Each row was made from one path, in order. Every step used is in the known rows, and no mark comes twice. Write each row's path.
In the rows, zero is written as 128.
Known rows
W -> U -> J -> Q -> X: [171 121 123 147 103 154 107 158 109 105  95  90 153 134 148 109 141  98
 137 128  54 183 125  88 134 101 128 136 100  74 125 124 117 132 103 180
 133 150 134]
S -> W -> Y -> U: [104  95 104  58 102  85 132 125 151 119 138  88 137 144 156 142 138 128
 179 173 178 181 141 139 162 108 116  91 105 117 188 132  56 178 160  93
 137 114 125]
S -> J: [133  85 155 110 113 118 136 172  97 126 104  89 146 160 104 102 123 124
 192 181 116 188 125 120 172  99 130  74 128 113 178 138 146 176  85 153
  95 114 121]
X -> U -> Q -> S -> Y -> J: [143 158 114  92 155 100 187 126  77  78 145 193 157  98 147 112 130 140
 105 106 155 162 126 100 111  93 156  65 155 124 169 110 124 119  84 119
  81 193 183]
Y -> S -> J -> Q -> W -> U: [148 116 130 113 146 127 135 173 131 149 109 130 207 146 151 135 137 127
 195 117  92 160 168  88 130 145 149 125 116  38 117 140 131 112 125 146
 140 119 118]
U -> J -> Q -> Y -> S -> W -> X: [170 153 101 106 154  87 144 139  70 113 152 127 175 113 122 161 117 125
 154 165  82 174 112  93 104 103 171 176 121  81 125 131  93 142 151 159
  96 146 114]
X -> J -> Q: [167 140 128 106 129  82 144 128 104 107  88 121 151 166 147  69 120 158
 156 146  85 166 110 103 137 115 132  71 157 120 172 139 151  93  90 134
 111 150 126]
W -> J -> Q -> X: [192 127 117 147  94 140 123 127  92 128  93  93 144 147 149 118 133 117
 141 162  40 164  99 104 149  88 143 119 176  95 161 137 136 143 119 141
 112 167 119]
Q -> W -> X: [130 109 132  99  50 120 136 136  73 134  85 104 154 193 164 115 132 117
 149 200 148 171 121 105 135 124 135 122 154 106 154 154  97 174 121  96
 109 144 109]
W -> Y -> S -> X -> U -> Q: [123 156  76  95 176 114 159 127 136  71 153 121 152  72 173 134 186 140
 159 100 134 206 103 148 117  98 146 139  81 109 171 144 116 146 139 115
 118 173 160]
U -> J -> Q -> X -> W: [154 134 123 121 122 127 129 162  92 113  72 107 148 149 115 117 161 103
 136 138  55 145 112 101 121 107 173 166 117  83 130  96 110 121 113 187
 121 161 143]
J -> Q -> X -> W -> Y -> U: [120 121  77  97 125 117 134 100 154 128  89  85 128 141 177 146 168 124
 160 118  98 112 107 139 150  95 170 138 126  97 175 102  52 110 157 123
 145 145 157]
X -> Y -> U -> W -> J: [150 122 107  79  87  95 128 132 129  92 122 103 179 159 155 142 152 113
 156 172 126 168 128  72 208 101 160 140 133 105 177 140 118 159 142 123
 139 105 101]
X -> Y: [111  85 139  81  92  84 146 130 109 110 125  96 120 150 157  95 113 147
 169 160 138 161  93 132 190 106 136  67 155 161 191 122 136 144 112 109
 111 107 136]
W -> J -> Q -> X -> U: [180 143 110 144  94 141 122 115 107 112 102 124 141 131 173 100 150 107
 100 141  62 155 120  84 138 105 160 130 146  82 161 157 167 152 114 129
 121 176 133]
X -> U -> W -> Y -> S -> J: [127 132  92  94 165  91 146 167 147  93 149 140 162 124 108 135 164 135
 152 115 141 199 160 115 151 132 175 154  45  85 167 141 151 171 135 145
 109 110 134]
Y -> S -> U -> Q -> J: [133 128 126  71 166 150 168 175 120  78 130 107 212  95 114 145 125 118
 154 129 121 219 177  99 146 109 108 101 121  62 195 122 109 139  90 157
 115 137 176]
Q -> Y -> J: [135 112 138  94 121 104 174 119 103 141  88 117 102 147 156 128 112 132
 180 176 107 148 105 114 178  78 164  60 173 152 178 108 102 161 110 114
  69 120 138]
S -> W -> Y -> J -> Q: [147 118 118 111 116  74 121 107 150 128 104 145 111 122 149 104 122 132
 214 157 102 182 104 140 142 104 135  86 151 124 156  93  75 142 170 117
 134 155 145]
J -> Q -> X -> U -> W: [146 160 114 112 110 121 123 129 124  83  61 167 132 132 136 106 170 119
 104 117  70 165 135  91 114 152 138 172  94  95 144 130 121 123 123 130
 147 174 142]
S -> X: [113 110 149 117 112 120 138 157  96 110  89  70 117 139 138 106 141 132
 184 186 121 192 103 144 155 101 114 108 127 125 161 146 132 151  98 110
 114 140 118]
J -> Q -> W -> X -> Y -> U: [131 114 112 102  72 112 134  80 129 125 108 112 165 140 211 118 142 120
 172 145 113 116  89  91 156 121 144 146 175  95 156 147  65 121 171 104
 163 133 123]
W -> J -> Q: [184 131 117 129  92  96 137 126  96 112  93 109 174 148 156  88 114 137
 165 169  80 179 112  98 152  89 143  89 182 115 162 151 160 146 101 134
 102 158 122]
Y -> S -> U: [ 96 111 144  65 132  97 171 174 118  88 123  69 187 117 136 125 103 144
 135 152 160 193 155 108 165 110 118  90 116  79 180 139 139 158 102 104
 122  89 147]
Y -> S -> X -> J -> Q: [162 167 125 127 196 102 159 151 109 107 114  88 155 120 141 106 149 159
 169 138  66 167  95 122 129 114 135 128 132  76 140 145 155  75 118 117
 122 147 116]
X -> U -> W: [118 148 123  75  91  85 144 150 115  70  75 163 156 158 134  96 149 128
 111 155 153 194 161  84 139 147 143 129  82 119 159 144 148 166  93 108
 120 143 132]
J -> Q -> X -> W -> Y -> S -> U: [102 121  94  87 159 107 140 139 148 115 120  84 152 112 145 155 142 134
 143  93 107 144 135 144 145 120 176 157 109  59 170  92  95 103 156 140
 157 121 175]
X -> U -> Q -> J: [148 139 113  89 127 147 153 135 110  79 109 165 168 121 143  99 147 108
 133 139 120 199 161  94 128 113 128  86 120 112 193 138 134 150  73 146
  93 186 173]
W -> X -> J -> Q: [179 152 111 132  98  91 125 107  74  95  93 106 159 174 160  71 113 137
 143 177  91 174  83  96 134 100 143 100 166 104 164 158 146 113  97 126
 116 168 115]
U -> Q -> X -> Y -> S -> W: [139 126 115  52 147 115 130 151 105 102 165 132 150 113 129 189 155 121
 156 136 100 168  97 130 138 120 131 133 123  95 162  88  52 136 177 113
 148 157 139]
X -> Y -> J: [126  99 149 101  98  94 151 122 126 117 109 105 109 134 166  92 116 127
 182 170 117 154  81 119 206  80 149  58 175 144 179  99 125 157 126 101
 107 111 142]
U -> J -> Q -> X -> Y -> S -> W: [158 125 129 105 163 114 126 165 116 116 169 114 147  93 111 154 151 120
 148 124  49 153 100 115 130 120 145 175 109  69 125  95  91 116 186 160
 142 127 124]
Y -> S -> J: [137 102 139 102 159 110 166 188 102 119 129  77 174 136 106 129 121 139
 176 168 114 179 129 116 163  92 136  87 121  84 165 141 150 168 100 126
  84  99 120]
Q -> S: [128  99 130  88 131 100 190 174  68 109 112 101 152 151 127  83 116 152
 124 155 144 184 142 133 139 112 113  66 161 113 180 138 147 146  66  94
  73 132 137]
X -> W -> Y -> J -> Q -> S -> U: [110 115 110 102 152  85 169 138 142 114 104 129 153 108 144  86 124 129
 166  99 133 158 153 135 150 117 175 111 154  68 175  81 124 108 112 143
 134 139 189]
S -> W -> Y -> U -> J -> Q -> X: [153 114  99 112 130 136 109 136 156 121 141  85 131 108 133 153 175  99
 164 129  75 167 118 124 123 100 119 167  82  74 151 117  34 153 188 174
 150 142 132]
Q -> X -> Y -> J: [136  97 151 119 100 138 137 125 124 136 110  89  79 133 162 126 139 106
 160 165  79 135  70 126 204  79 148  90 169 124 175  86  98 155 146 105
 116 120 137]
Y -> J -> Q -> X: [165 134 141 148 117 139 140 120 123 127  59 108 104 120 156 107 135 113
 161 154  38 144  80 114 149  82 125  97 177  99 150 101  88 136 133 117
 117 159 147]
X -> W -> J: [147 122 114  87  78  87 140 154  79 119  86 105 179 198 140 121 127 116
 146 201 140 163 141  96 171  94 197  99 159 102 170 132 168 167  87 117
  97 145 117]

Write each row's path
[114 136  93 101 171  95 147 166 129  97 117  89 131 119 118 149 171 149
 188 144 116 214 122 158 148 118 143 176  76 105 148 130 102 138 153 112
 122 125 117] : U -> W -> Y -> S -> X
[133  98 118  90 140  87 159 156 116 136 139 131 116 135 122 110 127 129
 168 159 153 192 144 156 143 112 133  80 147 101 172  98  94 167 135  94
  94 142 137] : Q -> S -> W -> Y -> J
[137 115 140  93  99 102 151 132 111 139  66 145 157 161 161  96 135 149
 179 141  97 153 130 108 114 146 125 105 163 118 146 135 100 116 125 125
 125 149 132] : J -> Q -> W
[159 104 102 103 160  83 147 169 103 116 159 138 152 113  97  91 135 139
 163 110 103 211 147 146  93 129 122 133 112  97 150 118 110 132 131 174
 103 159 139] : U -> J -> Q -> S -> W -> Y
[166 124 127 123 155 105 182 177  75  94 114 116 181 114 110  64 129 141
 130 117  79 191 130 111 106 108 116 110 143  90 147 133 151 122  72 170
  81 152 144] : U -> J -> Q -> S
[122 130 126  96  48 119 138 121  86 117  95 139 156 174 186 100 149 105
 107 177 170 157 140  85 126 143 156 135 124  92 153 172 130 181 115  87
 115 157 122] : Q -> W -> X -> U
[156 116 123 118 135 134 128 137 129 111 165  76 170  91 156 149 123 121
 134 113  59 152 111 100 190 103 158 149 157  53 169 123 147 119 153 146
 157 108 140] : W -> J -> Q -> X -> Y -> S -> U
[136  92 132 106 110 155 140 149 132 110 146  46 128 121 153 146 169  94
 133 139  90 139  94 103 190  77 130 140 110  93 172 118  82 160 149 158
 126  95 127] : Q -> X -> Y -> U -> J
[122 105  94  79 146  74 178 141 123 112 143  74 144 132 157 127 123 165
 160 140 146 184 112 157 158  86 139  77 132 130 187 130 120 154 134  86
  80 102 142] : W -> Y -> S
[165 141 101 140 126 122 118 113 152 116  66 137  94 128 137 125 166 117
 179 126  37 175  93 131 147 101 145 153 130 112 148  83  57 127 172 142
 136 159 147] : U -> W -> Y -> J -> Q -> X
[145 132 120 114 139  95 155 123 110  93 133  99 176 106 139 127 124 150
 152 128 109 145 107  86 132  71 135 106 128 125 146 135  92 101 122 180
 110 128 151] : S -> Y -> U -> J -> Q
[154 168  84  83 181 116 162 148  66 118 128 122 185 135 140 203 168 122
 186 153  93 158 113 108 141  88 229 169 141  88 155 118 118 125 120 155
  93 179 125] : U -> Q -> Y -> S -> X -> W -> J
[150 128 122 121  65 110 132 112  85 130  69 129 165 167 171  97 130 129
 165 171 103 162 105 101 113 131 133 135 172 102 140 151  95 133 132 113
 127 169 120] : J -> Q -> W -> X
[112 101 119  72  62  94 111 110 109 103 144  89 151 148 170 138 124 106
 158 212 174 158 101 105 183 103 132 124 137  99 174 142  73 174 160  79
 157 122 108] : S -> W -> X -> Y -> U
[175 126 115  92 115  82 123 120  84 149 121 157 145 154 135 143 105 134
 186 175  84 164 134  98 142 121 175 110 168 127 159 133 121 138 135 148
 110 159 109] : S -> W -> J -> Q -> Y
[142  99 130 118 112 120 125 111 115 122 111 106 101 124 158 104 133 134
 161 125  54 134  69 137 166 106 131 108 166 135 170 108 104 104 144 130
 138 140 147] : J -> Q -> X -> Y
[165 138 106 109  91  78 134 131  88 115  73 127 188 174 150  98 123 130
 161 172  99 152 125  90 149 102 193 110 176 101 155 128 165 126  95 136
 112 166 130] : X -> W -> J -> Q
[147 137 137 128 128  77 149  99 103 117  99 144 126 122 149 105  93 158
 178 150  98 140  86 110 145  74 151  57 188 152 149 102 110  97 122 125
 103 153 160] : S -> Y -> J -> Q
[151 119 131 125 110 127 136 130 104 117  75 101 118 138 145 105 134 133
 149 144  57 156  94 128 133 104 114 103 155 117 161 125 101 123 114 125
 120 157 141] : J -> Q -> X
[151  93 135 119 153 107 143 132  95 146 107 129 125 138 115 117 110 146
 215 138  63 153 110 118 154 106 160  92 148 138 174 129 127 124 100 190
  92 128 136] : S -> J -> Q -> Y
[140 138 104  84 101 120 149  97 156 118 110 187 141 126 197 118 182 109
 171 105 139 176 131 108 123 120 162 104 125 121 169 110  74 171 156 130
 121 179 169] : X -> U -> Q -> W -> Y -> J
[137 144 119 131 116 115 109 110 110 136  82 143 123 158 163 152 118 110
 149 135  99 106 118  97 152  91 211 109 149  93 121  68  96  68 122 130
 145 169 165] : S -> Y -> J -> Q -> X -> W -> U
[110 117 142  61  94 111 139 148 109  63  98 116 189 119 137 115 120 125
 166 143 149 223 138 101 148 110  96  83 120 115 194 127 102 165  87 155
 141 150 166] : S -> U -> Q
[148 119  91 149 191 136 169 153 133 101 149  63 151  67 139 100 182 128
 172  94  83 185 113 150 123  87 114 165 106  70 153 145  98 118 129 175
 116 143 143] : W -> Y -> U -> J -> Q -> S -> X
[111  95  97  81 105  97 160 114 150 110 121  61 135 140 179 120 139 141
 171 154 161 168 115 141 178  79 119  73 127 134 205 143  80 168 134  99
 110 104 140] : W -> Y -> U
[166 135  79  81 140 146 134 105 140 102 138  82 136 150 171 158 188 115
 151 115  98 167  94 127 151  84 127 105 114 105 210 119  40 134 148 150
 131 159 141] : W -> Y -> U -> Q -> X -> J
[159 165 100  92  91 103 125 130 100  72  84  94 184 190 145 127 155 112
 122 200 138 184 124  62 160 110 142 150 107  73 166 159  97 149 112 106
 134 136  90] : Y -> U -> W -> X -> J
[157 125 105 135  91 112 132 100 117  76 135  75 179 102 177  97 137 107
 153 149  89 153  68  82 168  69 140 150 142  93 155 145 100 143 141 159
 135 127 133] : W -> X -> Y -> U -> J -> Q
[152  78 146 141 132 144 107 137 118 140 130 101 101 124 119 115 138 118
 196 127  31 139  75 134 181 109 142 119 147 109 170 108 122 117 137 181
 141 127 137] : S -> J -> Q -> X -> Y
[155 107 132 121 100 132  72 152 124 119 146 123 133 128 137 130 141  87
 160 127  69 172 126  97 153 132 141 162  88  76 123 100  99 121 154 181
 176 143 123] : S -> W -> U -> J -> Q -> X -> Y
[156 134 139 129 111  94 154 117 125 110  58 125 139 121 162  75 116 135
 183 163  75 164  92 105 148  82 126  65 182 120 152 111 116 135 113 110
 106 151 148] : Y -> J -> Q
[168 150  88  80  94 150 129 134 102 103  92  99 198 163 161 186 184  79
 134 166 102 144 121  77 156  75 177 145 145  58 172 117  71 165 121 140
 132 183 133] : Y -> U -> Q -> X -> W -> J
[127 151 120 110 193 129 179 168 100 108 156  99 137  85 140 148 170 126
 125 125 104 163 131 106 133 104 182 175  63  91 142 151 160 148 113 157
  76 118 128] : Q -> Y -> S -> X -> U -> J
[155 104 114 102 156 162 113 163 120 106 170 102 173 118 141 177 155  99
 179 105  79 174 105 110 180  95 153 123 100  63 161 103 102 136 131 165
 145 132 140] : W -> U -> Q -> X -> Y -> S -> J
[104  91 148 111 114 111 130 142 109 112 123  78  98 127 149 102 141 133
 196 168 117 170  81 155 189 107 132 111 136 144 175 130 136 132 123 119
 134 120 124] : S -> X -> Y
[178 129 126 107  89  83 110 140  95 124 107 140 174 153 132 110 112 127
 177 189  96 190 136  94 134 115 138 107 160  98 149 144 138 152 127 128
 131 169 108] : S -> W -> J -> Q
[ 87  90 122  54 127 105 164 158 150 135 145  89 170 135 158 148 134 146
 164 114 172 178 174 136 149 143 135 124 106  82 180 131  95 150 156 118
 134  81 148] : Q -> W -> Y -> S -> U
[159 139  87  60 140 133 106 120 140 108 154 113 136 153 147 181 187 105
 162 139 117 178 118 125 134 111 122 122  91  89 192 113  17 139 174 146
 155 172 124] : S -> W -> Y -> U -> Q -> X -> J
[121 133 121  88  51  89 111 128  84  91 118 139 147 157 154 103 125 103
 106 211 185 192 140  93 127 132 143 125 105  95 157 159 135 198 118  76
 130 168 115] : S -> W -> X -> U
[153 125 121  89 104 143 137 140  89  91  88 107 138 141 139 139 156 117
 148 149  87 189  90 124 133  92 107  99 138 124 179 113  68 158 109 138
 113 181 147] : U -> Q -> X
[171 149 112  78  75 131 138 129 101 109 114 182 203 160 182 124 173 101
 131 142 133 183 157  67 114 134 163 123 136  91 163 159 134 176 114 139
 118 191 130] : X -> U -> Q -> W -> J
[ 93  95 114  70 139  86 166 150 146  96 153  61 162 111 150 129 111 152
 153 124 172 202 148 145 172 102 130  92 106 101 199 133 123 160 131 113
 118  83 156] : W -> Y -> S -> U
[141 127 106  80 152 143 155 119 104  97 138 123 176 123 130 164 129 130
 164 146 133 166 139  99 144  76 128  73 146 129 196 124  57 104 103 157
 101 160 171] : S -> Y -> U -> Q -> J
[148 129 135 100 113 129 159 147 139 125  87 112 196 129 161 117 169 116
 166 126  87 148 139  71 115 120 119 144 121  74 132 142  74 133 141 168
 131 128 127] : Y -> U -> J -> Q -> W
[136 143 100  74 140  87 157 107 130 102  68 145 154 136 148 146 143 148
 174 130  87 145 133  86 145 122 143 141 128 129 164 128  59 107 132 142
 127 129 133] : J -> Q -> Y -> U -> W
[132 122 110  83 137  98 172  94 126 121  94 108 142 125 180 131 123 158
 176 134  97 124 109 105 154  94 137  86 159 137 182 136  76 115 121 126
 105 122 144] : J -> Q -> Y -> U
[179 131 118 162 152 129 152 160  70 119 113  97 163 115 132  84 141 134
 162 152  66 188 117 128 130 103 131 134 175  73 149 161 177 115  88 133
 103 179 115] : W -> J -> Q -> S -> X
[114 100 122  70 137  76 176 145 111 105 149  88 152 127 158 122 114 161
 154 146 133 154  98 132 184  98 146  77 152 130 177 122 139 136 128  82
  99  88 136] : X -> Y -> S
[113 112 120  89  78 132 114 159 100 123  69  90 137 198 159 139 141  96
 125 166 140 148 152 108 167 117 177 114 107  79 151 105 119 138  89 108
 137 144 133] : Q -> X -> W -> U
[137 129 122 128 119 131 104 124 173 101  74 125 112 105 129 128 151 105
 175 114  60 190 129 114 163 119 132 169 106  80 162  82  63 134 166 167
 173 137 161] : S -> U -> W -> Y -> J -> Q -> X
[121 103 153 112 144 101 168 133 136 101 129 129 146  77 149  67 103 135
 161 101 102 160 122 110 179 114 127  91 182  84 176  98 142 105 110 137
 143 119 176] : X -> Y -> J -> Q -> S -> U
